In the rows, zero is written as 128.
Known rows, with every step that occurs
U > T > M > L: [154 159 127 137 113 133  99  90  98 152 134 133  87 179  83 126 110 143
 103 159 125 101 159 152 102 126 132 212 139  98 120 113 140  73 123 169
  90 166 186  98 134 146]
M > L: [163 119 128 124 118 127  79 109 129 144 151 132 115 204  95 148 119 104
 134 132 116 108 164 151 101 119 130 156 130 104 137 137 133 101  99 148
 102 125 178  99 142 129]
R > L > M > T > U: [187 165 151  95 134 127  68 135 131 167 123 180 127 173 134  93 116 117
 124 127 110  97 116 104 165  62 128 180 122 142 100 103 157 111 114 182
  95  88 159 126 157 132]
V > T: [139  97 117 149 129 134 162 115 133 109  85 102 153  66 145  96 137  97
 135 137 124 131 118 105 155  85 153 107 121 125 123 151 135 151 154 133
 112 121  82 119 121 153]
K > Z > J > T > U: [112 130 128 113 120  90 156 120 119 146 136 167  88 133  82  43  80 127
 158  97 196 132  89  56 193 120 148 148 154 143  66  67  96  64  77 118
 159  97 168 181 116  82]
L > M: [177 144 114  93 120 127  87 132 159 132 127 122 120 172 116 142 137 119
 149 117  97 128 115 188  92 104 112 129 105 106 127 147 156 133 117 160
 104 118 158 117 158 134]
X > T > M > L: [153 178 119 137 105 127  99  84 111 130 146 121  96 204  82 120 128 135
 113 141 128  89 166 151  98 158 133 212 129 113 124 117 133  62 114 161
  92 155 204  96 135 145]
K > Z > J > T: [ 96  80 117 120 101  81 145  99 126 126 151 119  91 113  77  81  98 131
 171  98 189 135 105 130 151 132 143 119 142 114 106 103 102  58  78  68
 171  71 173 189 103  58]
L > M > T > J > K > Z: [136  57  75 100 108 120 117  69 128 103 138 133 149 166 109 125 112 165
 116  76 120  80  91 134 123  77 111 116 132 103 118  90 106  73  96  87
 132  56 180 163 149  94]
R > L > M > T: [205 128 149  92 121 135  18 124 146 155 134 137 146 170 155 153 151 116
 124 137  66  84 145 196 110  45 116 166  95 111 159 154 184 123 135 164
  79  60 162 110 159 131]
M > T > V: [169 133 161 145 104 156 105 138 107 128 122 140 124  97 125 103 134 162
  72 126 105 108 136 115 138 108 165 176 105 149 104 114 161 100 143 161
 117  90 106 115 120 167]
N > T: [136 143 117 151 117 115 154  94 113  99 155 146 123 180 120 103 152 119
  83 114 137 113 153 116 121 123 115 177 144 160 108 129 116 127 144 133
 117 120 137  98 149 152]
T > M: [134 166 119 138 133 134 148 123 114 119 110 135 110  88 121 104 114 164
 112 150 153 128 119 138 125 168 153 170 121 121 100  88 129  78 125 148
 116 184 148 115 116 133]
K > Z > J: [ 85  53 101  85  78 101 118 114 121 132 126 127  85  76  68 109  98 133
 162  89 163 137 114 112 127 102 148  97 144 120 116 102 107  72  81  77
 169 101 175 191 114  97]
R > L > M > T > N: [187 162 176 119 127 144  74 110 123 157 128 170 105 187 128  90 156 131
 114 169  91  95 104 140 147  56 136 149 116 113 135 142 168 130 104 158
 105  84 175 152 151 176]
U > T: [103 164 140 138 113 132 141  99  91 157 122 120  97 143 109 119 127 154
  88 153 105 115 131 119 138  89  98 181 156 130 136 138 137 141 173 138
 118 134 115 143 129 156]
K > Z: [104  56  85 112 111 121 141  79 134 114 125 128 138 117 108 127 115 140
 120  81 146 126 139 147 130 119 115  98 132 108 115 105 106  95  96  94
 130 109 154 148 115 101]
A > T > U: [130 157 123 139 123 118 162  95 105 149 124 163 101 178  97  64 120 117
 119 109 162 128 109  48 196  99 120 205 151 161  79  94 109 131 146 156
 116 143 125 139 133 138]
N > T > K > Z > J: [ 87  57  87  85  65  96 125  97 111 120 132 144  82 113  50  88  94 137
 143  98 174 133 111  79 115  91 148 111 158 143 123  91 113  72  75  85
 158  84 170 175 131 106]
H > T: [127 193 141 115 143 129 132  75  93 127 129 155 129 163 145 118 151 148
 113 125  89 105 127 110 140 113 130 178 135 163 106 116 136 106 160 148
 114 125 120 124 126 211]
K > T > X: [135 162 135 139 109  89 190 106 140 141 133 167 102 151  87  56 114 127
 146 109 146 149  81 104 172 146 142 126 185 140  96 122 122 112 115 148
 119 111 136 134 103 109]
H > T > J: [128 188 127 116 105 132 118  57  96 137 140 179 115 187 111  75 128 135
 103 145 121  92  90  72 120 107 151 171 139 171 123 113 149 109 145 130
 100 111 125 112 151 197]
X > T > J > K > Z: [107  76  67 117  96 117 153  49 113  90 142 123 137 175  94 110 113 168
 111  71 136  78  99 105 126 115 106 122 147 119 115  89  86  68 105  74
 142  70 180 169 138  95]
Z > K: [107  80 126 100 117 111 141 149 116 117 130 123  93 107  84 130  97 130
 170 109 141 122 105 101 117 112 128 121 134 123 134 110 132  91  92  98
 164 107 148 163 147 128]
A > T > N: [129 156 147 162 114 134 169  70  96 138 129 154  79 195  88  61 159 131
 106 155 140 129  98  82 176  93 128 173 144 133 113 134 121 152 135 130
 124 140 142 166 129 181]
R > L: [177 131 126 114 113 134  61  97 131 136 128 152 120 171 112 139 117  97
 148 142 110 108 160 157  78 118 127 151 133 121 139 139 143 112 114 147
  95 106 169 103 148  93]
V > T > K > Z > J: [ 86  41  88  85  67 102 126 105 117 121 108 131  91  71  57  85  88 128
 161 106 170 141  99  76 127  78 160  90 150 130 126  98 121  81  81  85
 156  84 151 183 121 106]
L > M > T > K > Z: [126  57  82  88  97 119  98  77 134 123 121 144 147 157 101 117 110 149
 109  98 130 112 125 135 118  66 113 111 124 119 144 102 143  99  90 118
 105  58 150 139 141 114]
L > M > T > J > Z: [137  73  90 105 106 125  98 106 136 150 154 130 150 176 121 112 127 160
 110 114 113  82 103 135 146 100 129 148 116 114 111 113 131  96 128 123
 117  48 154 142 154 100]
C > T: [110 119  93 152 130 139 198  84 128  80 102 125 145 135 135  83 122 102
 150 125 138 124 124 120 119 166  97 111 138 140 125 147 130 123 150 160
 109 155 104 134 141 162]
C > T > K: [115 124  82 131 108 131 173  86 120  88 100 151 134 173 102  67  98 121
 137 149 149 131 102  66 102 129 112 120 150 158 153 118 152 127 123 167
 102 114  94 123 157 156]
T > K > Z: [102  58  70 102  97 119 139  73 128 110 120 145 136 143  85 108  96 147
 118  96 155 128 126 108 116 106 118  98 143 124 134  91 121  98  82 106
 120  86 142 142 130 104]
K > T > M: [135 160 128 136 125 108 171  93 123 117 111 138 104  84 127  74 113 149
 129 138 164 140 106 161 135 197 155 165 145 115  87  84 103  75 112 134
 126 165 143 111  92 117]
Z > K > T: [115  86 140 107 109  79 173 103 131 117 129 129  92 115 102  88 104 110
 181 100 149 143  92 144 134 157 129 114 165 116 111 109  96  98  85  87
 169  84 135 146 108 100]

Rows
[111 167 124 130  85 133 125  74  94 159 134 156  92 170  88  75 111 138
  88 163 131 100  90  83 118  88 128 174 156 147 141 130 151 136 154 126
 102 117 122 125 154 159] | U > T > J
[110 111 140 125 108  85 139 123 123 133 153 120  85 120  89  84 104 126
 175 121 179 138  98 121 151 134 149 138 142 124 115 113 112  74  95  83
 172  82 159 178 109  70] | Z > J > T
[135 166 146 153  88 155 147 114  82 134 115 135  84 116  81  89 117 174
  67 138 112 122 129 103 125 127 144 196 138 149  93 116 149 109 160 164
 121 129 101 123 121 179] | U > T > V
[207 142 154 123  94 157  62 132 123 130 121 147 116 134 112 113 134 148
  90 126  83  99 141 156 104  96 158 185  97 137 107 125 180  96 133 179
  92  77 134  99 141 158] | R > L > M > T > V
[133 140 164 134 115 105 180  91 106 124 128 159  74 156 101  45 129 148
 149 143 140 126  51  92 169 134 149 119 172 116  92 100  85 103  75 101
 177  89 168 192 112 140] | Z > J > K > T > N
[114  79  72 110 111 120 152  47 106  97 137 143 143 162 104 111 110 173
 115  75 128  84  93 101 131 100 118 123 147 121 104  80  89  63 103  81
 138  75 169 164 137 115] | H > T > J > K > Z
[181 128 149 100 130 131  48 136 144 152 134 125 152 146 161 149 153 131
 113 131  73  94 128 182 136  49 116 152  93 115 154 147 175 132 142 155
  98  71 141 124 149 144] | L > M > T
[149 115 113 126 106 106 102  84 117 135 148 131  88 164  64 106  96 133
 144 127 165 112 149 159 111 147 152 179 133  90 106  94 117  28  72 128
 114 134 217 121 120  94] | K > Z > J > T > M > L
[138 121 131 111 110 127  90 122 114 137 124 154 143 160 126 107 116 146
 102 159 121 113 112  83 130  62 133 146 129 152 173 110 166 130 122 148
 104  63 106 120 148 139] | M > T > K
[144 127 103 129 120 127 140 110 106 105 143 136 133 183 115 113 110 165
 128 123 121  81  59  73 122 107 130 144 147 130 122  96 101  94 119 101
 147  82 151 153 160 110] | T > J > K
[141 177 110 153 124 124 165  96 103  99 130 147 107 120 116  86 132 157
  84 138 158 116 136 127 121 164 142 203 133 143  87  91 121  77 138 153
 109 178 155  94 131 150] | N > T > M
[113 115 116 112  92  93 130 112 116 127 136 147  92 160  67  66  85 140
 154 144 178 142  85  69 124 109 146 134 152 146 145  94 139  92  83 113
 144  63 133 152 135  92] | Z > J > T > K
[125  99 110 110 117 111 135 144 101 105 136 112 108 127 102 133 108 171
 168 107 124 102  71  78 134 102 136 130 152 122 114  91  87  72 105  89
 190  84 168 195 141  95] | Z > J > K
[121 124  97 132  89 118 140  75 104 122 123 141 106 207  76  90 121 132
 115 142 148 138 109  65 126  83 114 181 148 158 155 114 143 150 141 142
 102 105 100 118 148 138] | A > T > K
[129 159 101 134 105 122 145  87  98  95 151 123 125 216 107 104 125 172
 118 115 115  62  67  69 119 119 115 168 150 144 126 102 100  90 135  99
 148  73 163 159 163 123] | X > T > J > K
[133 144 137 112 128  89 171 121 116 135 123 167  97 144 106  47  88 133
 160  98 162 125  61  54 189 140 143 148 181 144  59  61  72  83  87 127
 168  93 151 165 118  95] | Z > J > K > T > U
[138 175 127 135 132 115 163 115 109 128 138 185 112 180 109  57 119 119
  97 108 160 114 120  47 173 117 126 187 156 175  67  88 109 111 123 164
 121 129 141 117 149 147] | N > T > U
[153  59  74  95 100 123  94  59 129 108 138 140 145 180 106 127 109 156
 126  81 113  74 102 145 108  72 110 122 132 100 123  95 111  68  91  94
 120  48 193 154 156  86] | R > L > M > T > J > K > Z
[162 126 123  93 107 125  69 123 130 139 122 151 138 183 120 114 119 142
 114 153 102 111 105 113 113  51 124 149 119 143 173 119 184 133 116 162
  94  58 120 114 163 144] | L > M > T > K
[126 135 129 124 118 100 180 103 115 111 112 136  87  74 105  75  95 151
 149 130 168 137  95 149 130 186 154 164 148 112  91  75 106  58  95 120
 143 152 155 129 101 115] | Z > K > T > M
[145 109 146 134  86 120 167 117 112 105 118 140  80  95  77  65 102 144
 130 101 143 140 104 120 121 177 167 150 145 139  75  94 122  78  98 129
 156  93 117 125 106 142] | Z > K > T > V
[ 90  47 102  78  72 101  97 110 114 137 125 140  94  91  65 100  92 144
 149 104 160 127 106  87 128  72 150 105 147 132 139  93 127  72  78  86
 158  69 163 187 123 104] | M > T > K > Z > J
[104  64  65 113  93 112 148  56 121  97 133 154 133 171  81  96 107 143
  95  89 160 121 137 102 113 102 113 120 150 140 123  92 115  97  92 108
 117  83 148 127 140 117] | N > T > K > Z
[155 119 139 138  84 119 166 115 106 100 123 136  87 107  87  66 108 164
 126  98 136 131  87 108 129 175 169 154 155 139  66  84 100  67 103 127
 167  83 125 139 103 122] | Z > J > K > T > V
[133 203 171 134 141 140 155  74  86 138 124 183  95 184 121  63 156 155
 105 163 107 111  92  78 166 106 146 157 142 148  99 115 133 118 120 145
 129 132 147 161 128 232] | H > T > N
[113 192 135 146 105 116 173 113 104 163 130 159  89 161  73  81 114 158
 105 140 118 128  98  74 167  88 121 172 180 147 113 135 152 126 159 168
 104 136 132 150 127 149] | U > T > X
[170 148 122 133 121 131  93 104 116 138 136 136 101 174  92 129 110 129
 125 147 135 109 158 156  97 144 147 186 127  97 117 110 134  65  97 163
  94 162 192  90 133 134] | T > M > L
[113 132 112 132 113 101 160 101 112 117 126 128  84  74  87  71  94 166
 140 129 195 133 103 139 142 170 162 164 132 110  88  71 110  29  92 105
 147 144 180 157  97  84] | K > Z > J > T > M
[109  57  63 123  97 118 157  45 111  96 138 128 136 171  89 112 113 162
 115  71 145  93  95 104 136  96 108 131 148 113 110  88  82  80 108  75
 135  80 165 166 139  89] | A > T > J > K > Z
[131 163 107 156 116 128 164  79  97 120 114 124  96 123 102  91 135 155
 103 140 160 130 124 128 143 145 134 221 129 128 100  98 120  98 162 148
 102 192 137 114 116 140] | A > T > M
[104  71  71 116 102 121 154  58 104 107 134 131 133 156  94 114 101 175
 105  84 132  88  94 105 128  93 107 124 154 111 113  86  89  76 107  77
 142  78 168 171 139  99] | U > T > J > K > Z
[139 111 130 131 128  89 179  88 128 101 134 122 127 148 138  98 121 140
 157 100 128 122  79 143 146 164 120 126 172 113 101  98  69 100 105  95
 167  73 136 143 106  84] | J > K > T
[ 93  43  92  94  98 108 147 130 116 125 143 123  99 135  67 110  87 151
 160  98 150 101  86  85 126 119 132 129 137 117 113  95 117  67  87  87
 168  69 164 177 160 104] | T > J > Z > K
[169 169 141 120 119 115 108 141 144 158 138 160 127 166 109 100 136 141
 121 121  98 113  97 118 165  60 131 151 136 137 129 141 178 116 134 180
  87  93 151 133 141 139] | L > M > T > X
[154 102 115 120 111 104 121  92 121 135 144 128  91 169  76 111  99 133
 147 124 145 110 142 165 109 167 145 182 145  85  97  93 107  39  75 139
 118 126 204 107 124 106] | J > Z > K > T > M > L
